Each row was made from one small tree. Brackets hold a mark, then the marks that hang from it, in alphabetical order. Every link used is in the known rows. Write each row's tree.
Known rows:
[fifiz [segi [nitavi somit]]]: [-4.284 -0.890 -0.815  2.501  3.230  3.331  0.986  2.661  0.249  0.770
  0.370 -1.090  0.827  0.211  1.632 -1.597  1.074 -1.839 -2.580 -2.028
  3.300 -1.120]
[fifiz somit zizopa]: [-2.968 -1.391 -0.765  0.352  2.593  2.617  1.199  2.397 -0.295  1.195
  0.562 -1.139 -0.569  2.470  1.575 -1.443 -1.050  1.353 -0.885 -1.268
  0.792  1.193]
[linam [somit [fifiz zizopa] [nitavi segi]]]: [-3.843 -1.783 -0.897  3.497  3.086  0.714 -0.068  0.918  1.647  2.481
  1.607 -1.441 -0.521  0.795  0.624 -0.835 -1.095 -0.077  2.824 -1.753
  0.639  3.783]
[linam [nitavi segi [somit [fifiz zizopa]]]]: [-4.678 -2.087 -0.306  4.147  2.578  3.428  0.242  1.637  1.765  1.906
  2.628 -7.161 -1.055  3.698 -1.302 -1.204 -0.208  0.783  1.665 -2.171
  0.069  1.706]
[nitavi [somit linam]]: [-3.589 -1.936 -2.979  2.198  3.890  4.085  1.155  0.814  1.516  1.365
 -2.857 -2.390  0.399  4.072  2.040  3.618 -1.169  1.435 -0.412 -1.834
 -0.070 -1.514]
[somit fifiz linam]: [-3.929 -1.392 -2.584  2.665  3.830  2.107  1.194  0.264  1.481  1.898
  0.281  0.984 -1.274  4.619  0.971  2.472 -1.220 -0.235  2.218 -1.056
 -2.114  0.750]
[segi [nitavi [somit fifiz linam]]]: [-4.048 -1.230 -1.952  4.196  4.094  3.017  1.538  1.072  1.559  1.109
  0.990 -0.091 -0.685  1.785  1.182  2.197 -0.237 -1.750  1.081 -0.662
 -2.084  0.567]
[somit [fifiz [segi nitavi] zizopa] linam]: [-4.471 -1.575 -0.839  2.804  3.027  0.371  1.727  0.547  2.002  0.436
  1.893  1.862 -0.116  2.774 -0.171 -2.430 -0.131 -2.589 -0.037 -1.778
  0.518  1.910]
[somit linam nitavi]: [-3.621 -2.278 -4.054  2.238  4.396  1.484  0.781  0.428  1.167  1.501
 -2.476 -1.368 -0.263  1.409  1.054  2.536 -0.304 -0.490  1.197 -1.454
 -1.510  1.168]
[somit [fifiz segi zizopa] nitavi]: [-4.611 -1.951 -0.552  2.797  2.318  0.980  0.058  1.072  1.368  1.432
  1.296  0.272 -1.279  2.210  0.081 -3.441  0.414 -0.852 -1.063 -2.896
  0.630  2.616]
[fifiz segi somit]: [-4.435 -0.039 -1.326  1.475  3.079  2.677  1.228  3.204 -0.857  1.868
 -0.153  0.065  0.924  0.737  2.408 -0.118  0.563 -0.334 -1.364 -2.411
  4.213 -0.892]
[segi [nitavi linam [somit fifiz]]]: [-4.566 -0.650 -0.239  3.606  3.564  3.707  0.350  2.222  0.966  0.775
  1.357  0.497 -2.308  0.792  1.242  0.707 -0.385  0.092 -1.132 -1.395
 -0.677  1.135]
[linam nitavi [somit fifiz]]: [-4.672 -0.747 -1.737  2.830  3.974  1.156  1.063  2.102  0.119  1.677
  0.519 -2.218 -1.844  3.176  1.674 -0.042 -1.298  2.531  4.687 -1.541
 -0.417  2.979]
[nitavi linam segi [somit [fifiz zizopa]]]: [-4.560 -1.594  0.608  3.409  2.388  4.140 -0.496  1.264  2.448  1.788
  1.246 -2.879 -1.273  3.595 -0.301  0.613 -1.387  1.841 -1.482 -2.645
  1.252  0.674]
[somit nitavi]: [-3.388 -1.957 -2.650  1.679  3.676  2.035  0.109  1.418  0.090  1.699
 -0.502 -1.329 -1.192  0.884  1.155  0.076  0.104 -0.630  0.270 -1.257
 -1.024  1.590]
[segi [nitavi linam]]: [-3.777 -0.968 -1.184  1.070  3.915  2.122  0.701  2.124  0.037  0.339
  0.672  0.660 -1.546  0.444  1.030 -0.324 -0.622 -0.549 -0.937 -0.894
  0.152  1.441]
[linam nitavi]: [-4.064 -1.719 -2.497  1.315  3.749  2.123  0.832  2.158 -0.352  1.170
  0.185 -4.417 -1.483  3.243  0.373 -0.695 -0.266  1.097  1.956 -1.344
 -0.632  1.458]
[linam somit]: [-3.210 -1.053 -1.870  0.617  3.704  2.034  1.023  1.871 -0.185  1.647
 -1.285  0.178 -0.268  2.982  3.118  0.586 -1.931  2.354  1.622 -1.349
  1.506  0.739]
[nitavi linam segi somit]: [-4.329 -1.145 -1.099  2.702  3.405  4.821 -0.364  1.962  1.309  1.999
 -0.974 -3.814  0.192  1.738  0.903  3.056 -0.738  1.476 -1.610 -2.413
  2.736 -1.400]
[fifiz [segi nitavi] zizopa]: [-3.677 -1.784 -0.151  0.751  2.550  1.070  1.204  1.904  0.448  0.163
  1.990  0.252  0.108  1.727  0.312 -4.922  0.201 -2.263 -2.099 -1.725
  2.320  1.185]
[linam [somit [nitavi segi]]]: [-3.660 -1.299 -2.526  2.798  4.140  1.244  0.085  1.622  0.394  2.641
 -0.388 -2.263  0.897 -0.974  1.741  1.641 -0.477 -0.474  2.799 -1.568
  2.203  1.641]
[segi nitavi]: [-2.930 -1.289 -1.560  1.120  3.773  2.050  1.123  2.029 -0.548  0.833
  2.328  0.079 -0.933  0.904  0.933 -1.485 -0.040 -2.446  0.251 -0.030
 -0.676  1.148]
[somit [nitavi linam]]: [-4.176 -1.646 -2.322  1.617  3.916  2.134 -0.396  1.647  0.590  1.143
 -2.121 -0.782 -1.732  0.443  1.165  1.160 -0.424  1.248 -0.911 -2.172
 -0.351  1.769]

Write each row's tree:
[-5.636  0.163 -0.483  2.465  3.320  1.503  0.474  2.038  1.036  1.545
 -1.571  2.938 -0.775  2.613  2.764  0.655 -1.465  3.010  0.073 -3.471
  4.034  0.999] -> [nitavi [linam [somit [fifiz segi]]]]
[-4.204 -1.854 -2.804  1.607  3.685  1.364  2.071  1.825  0.503  0.577
 -1.656 -4.992 -0.071  2.847  0.513  0.496 -0.759  2.234  1.926 -1.815
 -0.431  2.015] -> [fifiz [somit [linam nitavi]] zizopa]
[-5.246 -1.307 -2.975  4.061  3.816  0.844  0.622  0.470  1.864  1.973
 -0.922  1.103 -0.139  1.419  0.757  1.513  0.759 -1.907  0.933 -2.761
  0.235  1.289] -> [somit [fifiz segi] linam nitavi]
[-4.686 -0.356 -2.801  2.114  3.784  2.092  1.893  2.191  0.358  1.660
 -2.138  0.229  1.824  1.380  2.345  2.511  0.229 -0.255 -0.444 -2.535
  3.614 -1.237] -> [fifiz segi [somit linam]]
[-4.402 -1.593  0.298  1.708  1.934  1.779  0.595  1.209  1.316  1.344
  1.951  1.055 -1.163  4.941  0.249 -3.453 -0.591  0.080 -1.203 -2.609
  1.506  1.309] -> [somit [fifiz segi zizopa]]
[-5.483 -0.096 -1.889  2.516  3.610  1.943  0.238  3.105 -0.104  1.470
 -2.629 -0.034  0.223 -2.291  2.077  1.107  1.144  0.733 -2.420 -3.495
  4.057  0.611] -> [fifiz segi [somit [nitavi linam]]]
[-4.177 -2.122 -1.341  2.419  3.032  2.348  1.697  1.158  2.034 -0.063
 -1.241 -1.595  1.526  2.147  0.906 -1.213 -0.029 -0.856 -2.708 -2.507
  2.512 -0.450] -> [fifiz [segi [nitavi [somit linam]]] zizopa]
[-5.038 -0.964  0.834  2.253  2.544  1.100  0.594  1.768  1.387  0.106
  2.321  2.350 -1.657  1.853 -0.202 -3.855 -0.275 -0.719 -2.117 -2.481
  1.712  2.546] -> [somit [fifiz [segi [nitavi linam]] zizopa]]
[-4.828 -2.251 -1.899  3.368  2.980  0.411  0.644  0.059  2.622  1.210
 -0.695  0.348 -0.384  2.800  0.057 -0.779  0.062 -0.770 -0.050 -3.084
  0.089  2.258] -> [somit [fifiz segi zizopa] linam nitavi]
[-4.156 -1.012 -1.550  1.880  3.314  0.817  2.362  2.079  0.623  0.231
 -0.083  0.365  1.736 -0.101  1.176 -1.331  0.343 -1.973 -1.184 -1.862
  2.953  0.788] -> [fifiz [segi nitavi] [somit linam] zizopa]
[-4.273 -1.244 -1.837  1.362  2.913  1.667  1.945  1.668  1.107  1.017
 -1.911 -0.420  1.632  2.732  1.630  0.066 -0.452  0.808 -1.399 -2.885
  3.432 -0.226] -> [fifiz segi [somit linam] zizopa]
[-3.860 -1.235 -3.947  2.728  4.452  1.763  1.303  1.685  0.349  1.818
 -2.536 -1.195  0.410 -1.094  2.092  3.569  0.254 -0.486  1.262 -1.432
 -0.451  1.153] -> [fifiz [somit linam nitavi]]
[-3.623 -2.138 -1.001  3.437  3.181  2.561  1.514  0.584  2.340  0.425
  1.043 -0.682 -0.988  3.047  0.428 -0.234 -0.886 -0.801  0.076 -1.022
 -2.161  1.605] -> [segi [nitavi [somit [fifiz zizopa] linam]]]
[-3.825 -1.805 -2.808  3.196  3.900  4.134  0.744  0.735  1.913  2.308
 -1.328 -4.170  1.688  2.740  0.936  4.380 -0.603 -0.399  0.557 -1.780
  1.544 -2.017] -> [nitavi segi [somit linam]]
[-3.690 -1.916 -2.825  3.025  3.616  1.393  0.972  1.154  1.413  2.049
 -0.629 -3.680  1.563 -0.893  0.163  2.105  0.081 -1.354  1.344 -1.708
  0.934  1.645] -> [fifiz [somit linam [nitavi segi]] zizopa]
[-4.617 -1.581  0.514  2.815  1.773  3.535  0.415  1.567  1.711  1.321
  0.732 -0.754 -0.675  4.723  0.878 -2.394 -0.426  1.196 -2.667 -3.221
  2.169 -0.090] -> [nitavi [somit [fifiz segi zizopa]]]
[-4.463 -1.031  0.272  1.820  2.319  0.979  0.943  1.476  1.217  1.387
  0.383  1.713 -0.374  4.408  2.026 -2.813 -1.645  2.036  0.251 -2.908
  3.108  1.827] -> [linam [somit [fifiz segi zizopa]]]
[-4.488 -2.454 -2.215  2.628  3.434  0.953  1.353  0.352  1.956  0.757
  0.366 -3.542 -1.964  5.648 -0.790 -0.608 -1.283  1.546  3.042 -1.794
 -2.743  3.266] -> [somit [fifiz zizopa] [linam nitavi]]
[-4.377 -1.738 -2.673  2.675  3.710  1.494  1.696  1.780  0.997  1.538
  0.058 -6.700  1.223  1.545 -0.610  1.342 -0.277  0.293  2.922 -1.781
  1.294  1.527] -> [fifiz [somit [linam [nitavi segi]]] zizopa]
[-5.309 -1.396 -2.448  1.986  3.335  0.948  2.103  2.190  0.810  0.514
 -2.052 -4.199  1.217  2.356  0.634 -0.482  0.143  1.561  0.342 -3.196
  2.948  0.984] -> [fifiz segi [somit [linam nitavi]] zizopa]
[-4.188 -1.502 -2.234  3.657  3.698  3.831  0.993  0.572  1.982  1.849
 -0.919 -0.720 -0.846  4.581  1.559  3.501 -1.047  0.946  0.792 -1.690
 -1.391 -0.534] -> [nitavi [somit fifiz linam]]
[-5.175 -0.994 -1.852  4.078  3.323  3.444  1.063  0.898  2.171  1.795
 -1.417 -0.197  0.435  4.125  1.688  2.589 -0.085  0.298 -0.678 -3.109
  1.914 -1.425] -> [nitavi [somit [fifiz segi] linam]]
[-4.457 -0.530 -2.352  2.153  3.991  2.439  0.222  2.786 -0.289  1.474
 -2.035 -0.766 -1.074 -1.894  2.047  2.169  0.150  1.364 -1.005 -2.077
  0.779  1.721] -> [fifiz [somit [nitavi linam]]]
[-5.385 -1.319  0.881  2.792  1.939  3.649 -0.088  1.633  2.299  0.799
 -0.774 -0.251 -1.263  4.282  0.897 -1.148 -0.924  3.036 -3.887 -4.119
  2.866  0.195] -> [nitavi linam [somit [fifiz segi zizopa]]]
[-4.931 -0.044 -0.855  1.526  3.939  0.861  1.025  2.628  0.213  0.343
 -1.469  2.228  0.506 -0.543  2.799 -0.758 -0.706  0.847 -0.957 -2.589
  4.938  1.040] -> [fifiz [segi [nitavi [linam somit]]]]
[-4.488 -1.631 -2.012  3.369  3.673  3.980  0.297  2.346  0.521  2.027
  0.581 -8.234  0.310  1.854 -0.066  1.258  0.385  0.311  1.393 -1.920
  1.617 -0.361] -> [linam [nitavi segi somit]]
[-5.088  0.550 -0.786  2.013  3.662  1.919  1.276  3.690 -0.654  0.619
  0.155  1.479  0.434 -2.363  1.942 -0.342  0.907 -1.071 -2.467 -2.203
  4.434  0.385] -> [fifiz [segi [nitavi linam]] somit]
[-5.557 -1.991 -1.844  2.967  3.020  0.559  1.448  0.672  2.107  0.750
 -0.155 -2.666 -0.635  5.298 -0.771 -1.589 -0.324  0.885  1.579 -3.161
  0.465  2.140] -> [somit [fifiz segi zizopa] [linam nitavi]]
[-4.362 -1.302 -1.170  1.888  2.557  1.418  0.739  2.625  0.132  1.270
 -0.662 -1.220  0.618 -0.759  1.295 -2.332  0.889 -0.114 -2.102 -2.896
  3.150  1.508] -> [fifiz segi [somit nitavi] zizopa]
[-4.552 -0.936  0.111  0.807  3.127  0.403  1.092  2.220  0.818 -0.314
 -1.119  1.666  0.313  0.777  2.087 -3.058 -1.377  1.905 -1.979 -2.928
  4.757  2.029] -> [fifiz [segi [nitavi [linam somit]]] zizopa]
[-4.495 -1.894 -3.760  2.905  4.549  1.680  1.135  0.958  1.093  1.893
 -0.082 -6.305  0.749  2.667 -0.718  2.634 -0.117 -0.782  3.817 -1.507
  0.453  0.594] -> [somit [linam [nitavi segi]]]
[-4.332 -0.792  0.529  2.338  2.692  0.138  1.428  1.851  0.813  0.624
  2.288  2.657 -0.305  1.616  1.677 -4.212 -0.769 -0.636  0.483 -1.911
  2.612  2.780] -> [linam [somit [fifiz [segi nitavi] zizopa]]]
